Every row comes from one small tree of marks. The marks that hang from a mark follow it in brackets, in alphabetical order. Every link used is in the known rows. Which tree was each row made from?
Known rows
V(B T): [-0.16 -0.13  0.17 -1.18 -0.60  0.58 -0.30 -1.67 -0.36  2.83 -1.05  1.69
  0.76 -0.13 -3.22  1.26 -1.45  0.76  3.08 -1.70  0.27 -2.07]
V(B(E(T(F H(W) N)))): [-1.68  4.28 -1.08 -0.52 -1.19 -0.13 -3.76  1.95  2.08 -3.44  0.77  3.12
  3.28 -1.81 -5.12  2.84 -4.48  1.87  5.73 -1.52 -0.80 -2.78]
V(B): [ 0.06  0.22 -0.19 -0.25  0.01  0.52  0.02 -0.84 -0.25  1.70 -0.51  0.51
  0.71 -0.20 -2.63  1.11 -0.61 -0.07  1.59 -0.60 -0.70 -1.38]
E(T(N(B(H)))): [-0.65  2.51  2.31  0.86  0.04 -0.22 -2.45 -0.36  2.34 -4.91  0.71  0.11
  0.95  0.97 -1.82  1.82 -0.18 -0.05  2.18 -0.35 -0.42 -0.75]
T(F H(W) N(B(E)) V): [-0.49  4.82 -1.33 -0.58 -0.36 -0.62 -1.77  3.14  4.35 -5.83  0.70  0.51
  2.55 -1.39 -4.89  1.74 -3.67  2.85  2.78 -1.46 -4.34 -0.05]
N(B(E(T) H(W) V)): [-0.94  0.78 -1.80 -1.72  2.07 -0.11 -2.86  0.09  4.02 -5.47 -2.48  2.13
  2.48  0.65 -0.69  2.11 -1.28 -1.79  2.21 -1.43  2.87  0.26]
T(F): [-0.04  1.63 -0.96 -0.64 -0.76  0.18 -0.62  0.95 -0.33 -0.55  0.40  0.23
  0.55 -0.35 -0.69  1.06 -0.78  1.30  1.08 -0.08 -0.68 -1.08]
V(T(H)): [-0.52  0.49  0.80 -1.92 -0.60  0.07 -1.08  0.56  0.26  0.28  0.11  1.65
  1.74 -0.89 -0.68  0.49 -1.07  1.44  2.21 -1.38 -0.15  0.14]
B(V(T)): [ 0.15 -0.57 -1.05 -2.53  0.27  0.54 -1.11 -0.70  0.58 -0.09 -1.39  2.03
  1.12 -0.22  1.03  0.67 -0.84  0.53  1.60 -1.79  2.18 -0.27]
W(H): [ 0.79  1.12 -0.26 -1.80 -0.34  0.01 -1.05  0.66 -1.16 -0.89 -0.49 -0.10
  1.95 -1.04 -0.15 -0.05 -0.77  0.33 -0.17 -0.35 -1.16  0.77]
E(T(V(B))): [ 0.09  3.10  0.60 -2.07  0.25 -0.93 -0.32 -0.73  0.26  0.50  0.28  3.49
  1.80 -0.42 -3.60  0.78 -1.63  0.30  3.67 -1.99 -0.74 -1.50]
H(W): [-0.01  0.24 -0.53 -0.39 -0.05 -1.56  0.19  0.48  1.12 -0.76 -1.03 -0.53
 -0.34  0.40 -1.85 -0.71 -0.47  0.34  0.89 -0.77  0.34  0.73]
E(T(F H N(B(V)))): [-0.28  4.94  0.16 -1.90 -0.25  0.22 -3.23  1.51  2.38 -6.10  1.53  1.50
  2.69 -0.94 -2.57  2.92 -1.92  2.07  3.64 -1.74 -2.27 -0.99]
V(B(E H N) T(F)): [-1.61  0.39 -1.22 -0.48 -0.81  1.83 -4.39  0.77  1.70 -0.35 -2.47  2.20
  4.72 -0.66 -0.36  3.89 -3.92  0.78  4.38  0.05  3.14 -3.91]
N(B): [ 0.30  0.55  0.56  0.42  0.58  0.09  0.74 -0.78  1.08 -0.96 -0.25 -1.39
 -0.66  0.68 -2.58  0.70  0.23 -0.17 -0.31 -0.22 -2.08  0.16]
N(B(H V)): [ 0.35  0.11 -0.79 -1.63  1.68  0.78 -1.38  0.03  2.49 -3.54 -1.75 -0.32
  1.89  0.83  0.73  1.93  0.90 -0.99  0.29 -0.67  0.43  0.78]
E(T(H)): [-0.72  2.15  1.35 -1.47 -0.07 -0.68 -1.51  0.86  0.18 -1.59  1.23  2.36
  1.90 -0.91 -0.67  0.49 -0.71  0.28  2.33 -0.91  0.05  0.12]
E(T(H(W) N V)): [-0.39  4.77  1.39 -1.66 -0.69 -2.91 -1.87  2.30  2.81 -4.63  1.35  2.40
  2.25 -0.94 -3.15 -0.50 -2.41  2.27  4.12 -2.29 -1.52  0.92]
F(B(E(T) H(W) N)): [-2.56  0.33  0.04  0.23  0.66 -0.36 -4.02  2.10  3.52 -5.47 -3.31  1.63
  3.20  1.26 -1.43  1.03 -2.45 -2.16  4.30  0.38  5.84 -0.68]
B(H V): [ 0.00 -0.42 -1.35 -2.05  1.14  0.63 -2.10  0.80  1.35 -2.60 -1.49  1.10
  2.67  0.12  3.33  1.31  0.68 -0.76  0.63 -0.48  2.51  0.60]

Write each row's tree
[-0.92  0.15 -2.55 -1.26 -0.24  1.63 -3.86  1.10  2.00 -1.85 -2.18  2.35
  3.56 -1.17  2.31  2.51 -3.98  1.16  2.44 -0.40  3.86 -2.39] : B(E N V(T(F)))
[-1.29 -0.96 -1.58 -1.32  0.12  0.47 -2.29 -0.38  2.08  0.32 -2.98  2.42
  2.62  0.04 -2.54  2.11 -2.48 -0.35  3.89 -1.54  2.90 -1.66] : V(B(E H(W)) T)
[-0.37  1.69 -1.21 -2.17 -0.96  1.05 -4.10  1.14  1.68 -3.88 -0.71  1.86
  3.17 -0.34  1.68  2.75 -1.52  2.29  3.53 -1.50  1.99 -1.73] : B(H V(T(F N)))
[-1.37 -0.92 -0.91  1.00  0.49 -0.49 -3.26  2.01  3.55 -3.36 -2.86 -0.16
  3.09  0.20  1.74  0.88 -2.18 -0.91  1.12  0.99  3.95  0.03] : B(E H(W) N)
[-1.16 -0.10 -0.53  1.11 -0.93  2.02 -2.15 -1.16  1.10  0.59 -0.30  2.13
  1.27 -0.97 -2.58  2.15 -3.33  0.70  2.95 -0.87  0.51 -3.17] : V(B(E) T(N))
[-0.51  2.35 -0.69 -2.99 -1.41 -1.31 -1.53  2.01  1.00 -1.00 -0.57  1.40
  2.00 -0.85 -3.19  0.88 -2.25  3.19  4.19 -2.32 -0.49 -0.24] : V(T(F H(W)))
[-1.64  2.60 -0.11  0.19 -0.41 -0.34 -3.12  1.01  2.47 -2.90  0.38  2.84
  2.72 -1.55 -4.41  1.79 -3.73  0.53  4.67 -1.46 -0.16 -1.68] : V(B(E(T(H(W) N))))
[ 0.07  4.10 -0.54 -1.20 -0.99  0.19 -2.42  1.74  1.58 -2.59  0.41  1.48
  3.45 -0.61 -2.35  2.64 -1.86  2.31  4.03 -1.03 -2.02 -2.29] : T(F N V(B(H)))
[ 0.17  1.04 -0.58 -3.51  0.75 -0.90 -0.94  0.40  3.13 -2.52 -2.00  0.66
  1.80 -0.03 -3.50  1.03 -1.35  1.34  2.95 -3.10 -0.69  1.41] : N(B(V(T(H(W)))))
[-1.40  2.60 -0.91 -2.72  0.31 -0.98 -4.60  3.00  3.18 -6.95 -3.55  1.68
  4.18  1.34 -1.33  1.93 -1.97 -0.20  6.05 -0.96  5.36 -0.71] : E(T(F(B(H(W) N V))))
[-0.72 -0.17  0.68 -1.02 -0.58 -1.17 -2.79  0.09  2.49  0.00 -3.61  0.41
  3.15  0.78 -2.44  1.53 -2.33  0.75  4.75 -1.21  3.15 -1.49] : V(B(H(W) N) T)
[-1.75 -1.50 -1.73 -0.39  1.61  2.28 -4.13  2.30  3.28 -5.25 -3.72  1.08
  4.37  0.49  2.71  2.08 -1.49 -2.53  1.87  1.04  5.55 -0.37] : F(B(E H N V))
[-0.31  0.73  0.88  0.34 -1.36  0.69 -1.31 -1.35  0.41  1.03 -0.09  1.11
  0.54 -0.32 -3.42  1.49 -2.02  1.61  3.48 -1.45 -0.61 -2.55] : V(B T(N))
[-1.22 -1.02 -0.32  0.62 -0.36  1.45 -2.43 -0.81  1.38  1.65 -2.20  1.84
  2.59 -0.73 -1.26  2.08 -3.89 -0.06  2.84 -0.15  2.55 -3.07] : V(B(E N) T)
[ 0.06  3.45  0.42 -1.16 -0.63 -2.22 -1.07  2.83  2.95 -3.87  0.77  0.60
  2.04 -1.08 -2.62 -0.57 -1.94  2.58  2.54 -1.75 -2.61  1.48] : T(H(W) N V)
[-1.27  2.54 -0.15 -1.17 -0.84 -1.04 -2.37  4.25  2.39 -4.34 -1.98 -0.76
  2.98  0.14 -4.11  0.82 -2.44  1.52  4.57 -0.30  0.62  0.02] : T(F(B(N)) H(W))
[-0.16  5.92  0.69 -1.47 -0.57 -2.35 -2.38  1.72  3.82 -6.73  0.18  0.95
  1.95  0.77 -4.63  1.69 -1.90  2.34  4.65 -2.08 -1.85 -0.57] : E(T(F N(B(H(W))) V))
[-1.27  2.28 -0.64 -3.21 -1.21 -0.56 -1.43  2.68  1.13 -2.42 -1.59  1.36
  1.80  0.17 -5.68  0.91 -2.07  2.16  5.74 -2.27  0.32 -0.21] : V(T(F(B) H(W)))
[-1.91 -0.80 -1.03 -1.89  0.72  2.16 -3.90  2.21  2.89 -3.45 -2.98  2.59
  4.54 -0.83  0.37  1.80 -3.32 -0.54  3.67 -0.61  4.13 -0.46] : F(B(E N V(T(H))))
[-1.18 -1.69 -1.50 -1.17  0.80  1.59 -4.55  0.81  3.01 -2.67 -3.20  2.34
  4.58 -0.41  4.55  2.22 -2.54 -0.74  1.85  0.00  5.69 -1.01] : B(E H N V(T))
[-1.70  4.02 -0.55 -0.12 -1.15  1.44 -3.97  1.52  0.96 -2.69  1.80  3.57
  3.61 -2.28 -3.28  3.50 -3.96  1.50  4.82 -0.75 -1.12 -3.55] : V(B(E(T(F H N))))
[-2.12 -1.03 -0.80  0.83  0.69  0.35 -3.19  2.63  3.72 -4.73 -3.88 -0.23
  2.96  1.16 -0.85  0.89 -2.01 -1.87  2.65  1.00  4.70  0.03] : F(B(E H(W) N))
[ 0.18  1.25 -0.66 -0.54  0.88 -0.62 -2.24  0.76  4.33 -6.12 -1.72 -1.38
  1.42  1.07 -1.31  1.52 -0.25  0.31  1.59 -1.29 -0.01  0.93] : T(N(B(H(W) V)))
